In the rows, 128 means zero.
Known rows, with every step that occurs
y/a/k/s: [103 113 191 127 146 115 138 105 119 103 104 112 195 135 188 111 132]
y/a/k/g/z/j: [ 95 116 157 132 210  76 127 120 100 146  87 112 121 111  51  31 125]
s/e: [159 101 124 135 119 133 145 133 142 117 136 104 100 135  99 133 105]
g/z/k/s/e/j: [136 116 134 121  88  84 125 156 152 102  95  74 124 134 117 114 181]
g/z/k: [103 110 131 151 134  87 104 163 109 124  83 131 145 117  69 105 166]
e/y/a/k: [143 130 156 124 166 122 111 130 134 140  90 118 182 133 106  60 140]
g/z: [129 122 106 127 134 113 125 141 151 115  81 124 104 136  88  87 147]
k/g/z/j: [103 118 130 125 177  95 134 116 109 160 117 112  90 107  62  61 130]
e/j/z/k: [ 99 128 150 143  87  68 109 173 125 125 107 158 170  69 110 131 185]
a/k/s/e: [140  79 173 122  99 125 164 122 131  86 120 101 162 139 135 135 112]
e/j/z: [123 142 132 119  82  92 133 151 168 116 105 152 128  82 137 116 168]
y/a/k/s/e: [133  89 180 134 135 122 156 114 136 100 115  90 158 144 155 118 109]
j/z: [113 109 141 137 102 114 145 131 149 125 117 168 137  80 137 127 136]
z/k: [104 115 149 151 128  99 107 152  89 135 127 135 169 111 102 141 147]
g/z/j: [123 142 135 130 165  97 148 128 134 159 108 130 113 131  51  65 145]
e/y/a/k/g/z/j: [115 123 147 122 208  91 117 118 116 173  89 103 129 110  45   4 143]
e/j/z/g: [ 99 131 136 105 111  90 131 150 121 124  98 116 126  90 122 111 150]

Rows
[144 104 145 142 160 119 113 123 153 160 103  70 138 138 132  68 165]  g/z/k/s/e/y/a
[107  97  99 122 147 111 109 125 121 117  90 103  77 108  99  85 132]  k/g/z
[118 128 164 138 169 104 121 135 117 110  87 131 173 132 113  91 120]  y/a/k
[ 99  79 140 140 100  74 108 156 103 120 127 114 118  53 107 129 145]  s/e/j/z/k/g
[123 108 149 148  82  70 122 175 135 119 114 139 148  76  91 134 167]  s/e/j/z/k
[135 110 150 118  60 102 158 135 182 105 122 120 121  93 169 134 158]  k/s/e/j/z
[ 89  98 161 157 106  86 122 155 107 133 118 170 178  68 111 140 156]  j/z/k
[128 109 177 126  96  85 152 139 172  92  91 122 156  95 160 106 149]  y/a/k/s/e/j/z
[124 118 183 115 144 129 130 104 133 130 104 102 201 138 181  84 151]  e/y/a/k/s
[164 111 155 128 160 125 124 137 145 133  96 102 159 139  85  65 121]  s/e/y/a/k
[149 119 157 105  81 101 146 144 152  79 106  85 148 141 135 123 149]  a/k/s/e/j
[161 116 146 124 154 152 130  97 166 164 143  69 128 147 179  88 135]  k/s/e/y/a
[ 90  99 156 138 112  98 122 131 114 119  98 112 169 122 149 124 173]  g/z/k/s
[ 85 116 178 131  72  81 129 139 127 118 120 137 189  79 188 146 192]  e/j/z/k/s
[136 121 150 125  86  92 126 148 135 110 133  78 141 130 147 142 168]  z/k/s/e/j
[167  90 158 108 102 144 149 120 151 126 122  90 166 140 124  94 137]  a/k/s/e/y
